Each row was made from one path, in order. Every step used is in the known rows, and no mark comes twice. Write each row's path.
(in the rows, 128 means zero)
Known rows:
tusi, nida, vuzu: [125 124 146  92  93 102 136 117 137 143 110 145 171 157 145 100  96 116
 166 179 164 131 127 117 108 125 164 117 107 189 110 150 115 111 124 123
 166 110 120  80 131 193 103 104 123 152]
kige, nida, vuzu, lakuf, zilevo, nesa: [127 119 116 152 152 101 139 112 107 132 112 144 149  97 125 116 104 154
 122 134 115 129  89 115 126 139 197 145 114 110 127 166 147 127  94  82
 142 109 129 129 174 174 110 118 124  66]
kige, nida, vuzu, lakuf: [135 134 110 123 165 107 153 119 103 145  94 160 141 110 136 100 104 155
 135 144 123 114  94 102 131 156 209 137  98 126 127 149 152 112 109 104
 145 106 113 127 174 203 104 114 121  73]
zekel, nesa, rozef, nida, vuzu, lakuf, sasalez: [135  87 130 121 151 137 122  96 147 146 102 145  71 152 107 166 133  93
  59 111 109 140  81 120 144 132 142 129 145  83 152 122 142 132 160 115
 140 158  70 176  80 128 179 136 119 145]
zilevo, nesa, tusi, lakuf, kige: [107 156 117 169  86 109 102 156 103 100 183  91 150  92 132 101 148 154
 147 144 137 184 167 159 129 121  55 118 150 151 139 134  70 116 125 155
  96 133 171  88 126  52 141 190 130 127]
fozumu, tasosa, nesa, tusi, nida, vuzu, lakuf, kige: [119 183 119 110 136 156  96 108 112 139 147  69 107  94 175  93 115 105
 125 169 136 106 150 164  96 109  86 106 160 140 123 133 182  82  87 142
  69 114 144 112 127 108 108  75 129 125]
nida, vuzu, lakuf: [166 152 114  79 142  80 161 142 130 106 127 171 117 105 124 140 123 157
 141 109 138  91 100  95 107 133 121 116  77 125 116 128 153 123 172  92
 137  81 124 109 111 168  89 109 112 132]
fozumu, tasosa, nesa: [120 218 110 116 107 169  83  73  96 176 111  92  87 122 156  75 142  84
 122 183 108  83 174 173  70 107 133  77 150 117 133 111 167 102 115 140
  70 131 124 141 120 114  99  88 109 138]
nida, vuzu, lakuf, sasalez, nesa, rozef: [167 114 114  95 144 109 152 125 162  79 142 176 115 102 134 166 134 164
 127  89 127  95 109 118 115 104 104 129  95  82 118 120 154 144 160  84
 136  94 126 136  96 146  94 102 114 158]
sasalez, lakuf, kige, nesa, tusi, nida, vuzu: [ 99 133 102 186  84 136 122 171 125 147 172  86 152 127 123 127 120  60
 139 100 128 149 178 136 152 113  91 177 144 133 108 149  90 153 142 160
 117 144 136  94 176 102 158 187 177 174]
sasalez, lakuf, kige, nesa, tusi: [ 99 153  93 191  78 151 115 174 110 163 158  92 131 132 112 120 139  55
 135  94 115 144 194 139 145 120  91 164 149 113 110 125  82 164 153 174
  99 155 139 106 182  83 173 200 163 171]
tusi, nida, vuzu, lakuf: [141 111 131  82 113  98 148 144 133 136 107 138 159 145 144 117 102 126
 153 171 164 133 107  99 121 114 137 131 119 187 108 136 129  99 137 129
 161  94 113  97 144 197 110 111 146 134]
fozumu, tasosa, sunap: [137 214  73 114  87 152  83 112  74 145 111 107  82 146 137  64 120  88
 135 147 120  64 162 166  86 113 150  65 150 161  80 112 172 119 116 133
 129 139 131 103 126 146 103  93  92 105]
sasalez, nesa, rozef, nida: [110  83 130 155 137 152 105  80 148 113 101 111 117 184 135 134 167 124
 101 103 111 102 140 178 132 152 162 140 133 126 140 103 108 137 132 151
 141 163  93 183 103 118 146 150 146 154]
vuzu, lakuf: [148 159  96  92 126 128 154 179  90 157  87 149  82 132 123 122 155 127
 123 125 123 112 127  88 118 118 100 116 124 132 119  75 125 121 185 146
 111  97 122 146 158 151 134 152 136 111]
zilevo, nida, vuzu, lakuf, sasalez: [140 148 120  97 122 110 158 152 131 117 115 151 144 107 111 134 104 143
 133 168 124 112 122  95 142 100 156 142 161 129 153 129 144 120 125  78
 151  89 141 124 116 170  52 114  95  94]
zilevo, nida, vuzu, lakuf, kige, nesa, tusi: [119 151 138 112 132 111 152 169 121 114 130 107 160 109 108 122  83 121
 131 163 116 132 123 102 149 138 151 159 163 159 155 151 148 129 103  89
 133 109 145 113 128 130  81 112 109  94]
zilevo, nesa: [116 177  92 149  54  85 101 119 101 135 141 116 140 122 116  93 160 128
 135 177 104 147 163 172 108 114 118 105 141 131 142 117  62 134 141 104
 120 118 148 118 119  99 108 175 113 145]
tasosa, nesa, tusi: [108 183 139 109 132 148  96 104 142 128 161 117 110  95 152  77 132 131
 154 173 103 162 162 152  93 160 107  82 122 119 160 113 130 124  68  89
  54 141 162 140 122  60 105 109 115 135]
nesa, rozef: [125 150 159 118 103 151 135 121 131 145  76 169  75 182 100 100 160 102
 126 100 118 102 149 150  87 174 150 113  96 105 120  90 122 135 177 137
 112 190 123 174 107 153 123  75  50 147]
sasalez, nesa, rozef: [112 116 133 157 114 159 106  89 134  94 113 114 118 175 135 112 168 108
 116  92  93 109 165 180 103 162 148 122 121 116 124  99 105 152 140 136
 114 165 104 170 110  98 136 155 129 177]
rozef, nida, vuzu: [136 106 116  95 157  84 142  82 146 172  99 173 124 147 126 147 115 170
 126 146 164  88  87 119 151 136 191 122  96 145 143 139 126 102 143 123
 192 113 103 122  93 197 109  95 108 109]
kige, nesa, rozef, nida, vuzu, lakuf, zilevo, rekil: [131  85 157 162 133 150 114 117 145 180 109 110 126 181  74 157 120  72
  79 117  90 163  98 135 108 153 177 169 126  89 124 142 162 160 115 108
 148 183 110 199 110 100 177  58 136 124]
zekel, nida, vuzu, lakuf, sasalez: [174 155 141  89 181 111 159 138 127 116 111 177 113 106 113 184 114 103
 125 126 104  98  86 100 151 115 182  85 138  98  71 119 155 105 139 105
 138  86 126 130 144 198 103 120 137 110]
tasosa, nesa, rozef, nida, vuzu, lakuf, kige: [128 135 170 104 162 144 104 100 164 148 122 106  84 144 100 154 159 136
 112 154  95 105 117 140 153 158  94 129 108  88 186 107 164 136 107 117
 119 156 118 204 103 117 144  72 114 165]
rozef, nida, vuzu, lakuf, zilevo, nesa, tusi: [137  73 109 121 172  80 141 114 151 142 132 150 117 108 126 174 108 189
 101 111 169 126  63 115 157 119 143 149 124 138 137 144 128  96 124 101
 176 101 129 124 100 162 118 108 140  65]
nida, vuzu, lakuf, sasalez, nesa: [166 124 103  95 138 104 154 126 151  88 147 175 126  92 139 162 130 167
 137 108 135  98 113 110 117  94 108 117  98  94 119 122 145 145 151  80
 139  78 129 117 106 143  90 119 128 155]

Write each row's path:
[125 108 123  98 130 118 155 156 148 101 157 160 152  89 182 102  86 159
 161 128 192 179 122 121 104 121 108 120 135 159  99 138 113  89  98 107
 113 113 172  76 128 136 100 101 122  96]  nesa, tusi, nida, vuzu, lakuf, sasalez
[165 116  99  97 146 102 159 133 154  72 164 177 129  78 156 155 121 175
 138  96 145 114 111 114 112 107 101 117 105  95 116 128 144 134 136  76
 126  80 141 110 105 129  86 119 127 139]  nida, vuzu, lakuf, sasalez, nesa, tusi
[117 163 174 149  95 179 108 159  81 187 127  91 150 172  95 115 151  75
 154 137 117 141 175  97 154 120  78 123 114 149 142 127 115 171 157 252
 119 165 106 107 167  75 227 176 146 174]  tusi, lakuf, kige, nesa
[111 149  98 162  94 104 102 149 111  99 178 107 149  84 142  92 147 158
 146 149 141 191 158 157 118 113  68 122 145 149 135 136  74  98 124 139
  93 129 165  95 117  62 126 192 142 105]  zilevo, nesa, tusi, lakuf
[120  80 129 150 148 136 113  71 156  98 114 120 124 170 136 142 155 140
 107  95 112  96 129 176 129 158 162 141 117 124 134 119 122 133 128 132
 152 153  92 174  87 124 131 138 143 158]  sasalez, nesa, rozef, nida, vuzu
[155 141 147  97 132 101 155 148 133 115 136 136 120 128 103 155 120 123
 130  96 116  95 112 110 125 152 111 133  79 116 127 138 162 156 160 106
 135 113 125 128 116 140 133  86 105 165]  nida, vuzu, lakuf, kige, nesa, rozef
[109 160 165 126 163 154  94 116 138 117 177  97 134  83 145  99 124 147
 155 162 110 163 146 130 133 153  84 110 112 123 172 144 153 123  53 133
  72 146 147 124 140  61 140 120 139 130]  tasosa, nesa, tusi, lakuf, kige, nida, vuzu
[147  86 142 142 140 181 114 108 154 125 133 150 141 140 135 169 166 158
 139 108 148 134 139 116 161  63  81 141 127  97 144 115 132 134 152 210
 154 150  98 137 106 104 168 161 157 143]  tusi, lakuf, sasalez, nesa, rozef, nida, vuzu
[122  60 139 157 156 148 114  84 158  93 115 110 112 165 126 169 156 136
  85  64 110 101 110 162 133 144 146 153 129 113 127 120 132 147 135 126
 144 152 100 183 101 110 147 139 152 140]  sasalez, nesa, rozef, nida, vuzu, lakuf, zilevo
[109 171  92 179  77 138 124 170 100 164 132 106 106 147 103 131 163  71
 141  91 126 104 193 123 150 106  87 146 138 116 106 104  76 162 196 183
 124 138 136 104 185 125 149 203 136 184]  sasalez, lakuf, kige
[131  99 169 174 119 152 102 122 128 136 135 120 134 135  80 163 155 135
 114  85 142 149 112 114 135  97  89 150 118 118 127 150 128 135 154 182
 142 168 121 125 116  91 176 144 136 101]  tusi, lakuf, zilevo, nesa, rozef, nida, vuzu
[132  96 143 127 124 140 126 112 149 182 102 126 125 173 105 129 126  87
  90 133  98 143 106 147 123 165 173 164 110 106 153 138 150 140 126 122
 130 173  89 195 105 121 167  75 144 124]  kige, nesa, rozef, nida, vuzu, lakuf
[108 129 155 141 143 156 133 155 127  97 160 144 136  85 138 110  96 146
 151  78 166 179 127 109 102 135 106 126 133 152 104 153 129 109 109 143
  92 154 174  79 126  77 122 125 103  60]  nesa, tusi, lakuf, zilevo, nida, vuzu
[114 110 119 117 142 116 124 139 123 111 144 112 118 111 159 106  88  83
 102 136 135 194  97 114 113 144 131 112 158 161 120 154 127 102 119 104
  92 127 109  98 118  95 160 171 158 132]  zekel, nesa, tusi, nida, vuzu, lakuf
[141  89 121  99 110 118 140 127 148 118 122 131 171 139 160 135 107 132
 147 164 157 137 118 114 130  84 124 136 136 163 113 137 124 118 118 121
 160  90 115 104 138 172 113 130 166 153]  tusi, nida, vuzu, lakuf, sasalez, nesa
[133  99 135 116 101  97 133 136 137 125 124 118 166 133 133 133 105 125
 138 158 154 148 103 113 120  98 125 139 136 172 106 152 120 117 124 104
 157  99 130  95 139 167 115 119 153 130]  tusi, nida, vuzu, lakuf, zilevo, nesa
[125  70 120 144 162 135 115  93 158  97 114 113 115 167 135 156 158 146
  98  87 113  98 117 163 141 148 143 152 125 122 137 111 129 129 140 135
 143 145  89 180  97 129 135 146 157 146]  sasalez, nesa, rozef, nida, vuzu, lakuf
[142  79 110 117 158  79 140 106 145 155 114 150 120 126 107 180 121 179
 101 123 158 107  65 111 159 113 152 146 121 130 141 139 131 108 138 105
 189  98 116 133 105 171 122 114 137  84]  rozef, nida, vuzu, lakuf, zilevo, nesa
[122 132 132 121 106 146 141 202  92 167 124  84 123 144 122 124 122  90
 123 132 122 147 139  99 149 132  76 134 151 154 127 104 123 152 135 170
 105 117 134 126 186 107 194 148 159 138]  vuzu, lakuf, kige, nesa, tusi, nida
[143 104 127  86 102 112 150 139 143 138 115 149 160 137 150 130 104 129
 154 168 165 134 113  99 124  86 126 129 129 161 112 131 128 115 131 120
 162  93 122  99 140 190 112 110 140 144]  tusi, nida, vuzu, lakuf, sasalez
[131 106 108 144 115  80 117 122 145 116 130 119 118 131  99 150 163 167
  98 140 121 133 108 166 144 123 104 156 130 112 156 121 101 103 153 106
 153 137 129 168  80 142 113 129 118 121]  zilevo, nesa, rozef, nida, vuzu, lakuf
[154 153 159 106 190 111 151 154 118 112 135 136 125 109 109 168  95  86
 121 118  95 124  89 107 153 158 181  98 138 130  76 140 156 109 110 116
 115 104 131 121 151 161 131 118 155 111]  zekel, nida, vuzu, lakuf, kige, nesa, tusi
[104 171 163 141 112 127 138 116  83 164 111 117 143 155 108 105 113 110
 155 136 120  87 156 118 150 166 175 106 102 135 134 144 113 182 113 151
 146 135 137  94 188 154 159 112  64 165]  lakuf, kige, nida, vuzu
[ 92 177 163 154  99 152 131 126  64 188  92 108 135 170 107  88 124  96
 150 147 114  99 171 118 152 163 172 101 122 138 138 124  95 186 118 178
 137 145 138 109 212 144 177 132  68 155]  lakuf, kige, nida
[120 140 126 126 125 169 136 156 127 119 162 168 124  89 166  99 127 158
 163 105 175 183 160 114 106 110  77 105 131 124 114 113 104 104 126 179
  83 150 165  85 127  79 142 145 113  92]  nesa, tusi, lakuf, sasalez
[ 98 105 130 175 159 151 111 119 125  66 172  92 166 114 174 107 127 147
 145  95 130 150 156 151 138 153 121 130 133 158 123 150 110 132  85 168
 103 138 125  96 143  60 155 195 176 135]  sasalez, nesa, tusi, lakuf, kige, nida, vuzu
[136  97 115 140 171 128 148 103 128 121 110 156 144 113 145 122 118 160
 121 124 117 117 102 121 133 134 196 148 112  91 133 145 156 125  99 101
 144 117 111 153 160 181 111 110 127  90]  kige, nida, vuzu, lakuf, sasalez, nesa, rozef
[130 164 135 103 123 104 154 165 114 121 106 120 146 123  97 132 101 127
 134 167 121 101 123  91 154 128 153 147 157 156 153 135 144 133 130 102
 154  99 141 114 127 166  66 120  91 108]  zilevo, nida, vuzu, lakuf, kige
[123 116 115 148 101  80 110 100 148 120 130 123 127 140 101 139 158 160
 105 147 121 130 119 178 136 135 127 145 123 112 157 132  93 114 144 103
 155 148 133 158  70 135 110 123  99 131]  zilevo, nesa, rozef, nida, vuzu
[133 134 131 132 114 151 145 178  94 151  89 125  93 127  92 144 131 106
  98  97 115 123 108  82 116 101 119 137 169 119 112  94 140 152 151 110
 116 112 146 151 172 132 126 135 124  66]  vuzu, lakuf, zilevo, nida
[128 101 109 135  95 160 129  89 160  91 169 160 161 104 184 129 126 149
 149 126 150 153 167 158 110  73 119 101 155  92 118 121  92 157  84  99
 126 114 154 102 115  85 114 142 129 165]  lakuf, sasalez, nesa, tusi, nida, vuzu
[ 98 147 151 148 145 160 130 170  96 131 149 125 134 110 151  83 116 144
 163 106 166 171 155 111 130 158  95 117 124 164 119 135 110 108 111 207
  90 161 159  79 169  87 168 154 114  91]  nesa, tusi, lakuf, kige, nida
[104 113 117 160 141 160 104 124 124  79 164 103 147 122 177  96 142 142
 141  97 129 159 167 160 114 143 105 118 139 155 115 120  97 121 110 169
  88 139 124 109 129  47 144 207 183 134]  sasalez, nesa, tusi, lakuf
[139 114 170 130 176 145  90 100 172 142 121 108  84 144  78 170 152 126
  97 145  87 131  96 130 125 143 113 136 120  69 158 107 182 136  97  92
 131 163 130 213  98 107 132  47 120 140]  tasosa, nesa, rozef, nida, vuzu, lakuf, zilevo, rekil
[136 125 125 114 132 121 145 142 145  92 114 135 145 118 114 149 118 142
 120 148 113 113 122 113 147 108 150 161 165 120 154 127 150 129 117  83
 151 108 131 148 105 153  57 115 105 104]  zilevo, nida, vuzu, lakuf, sasalez, nesa, rozef
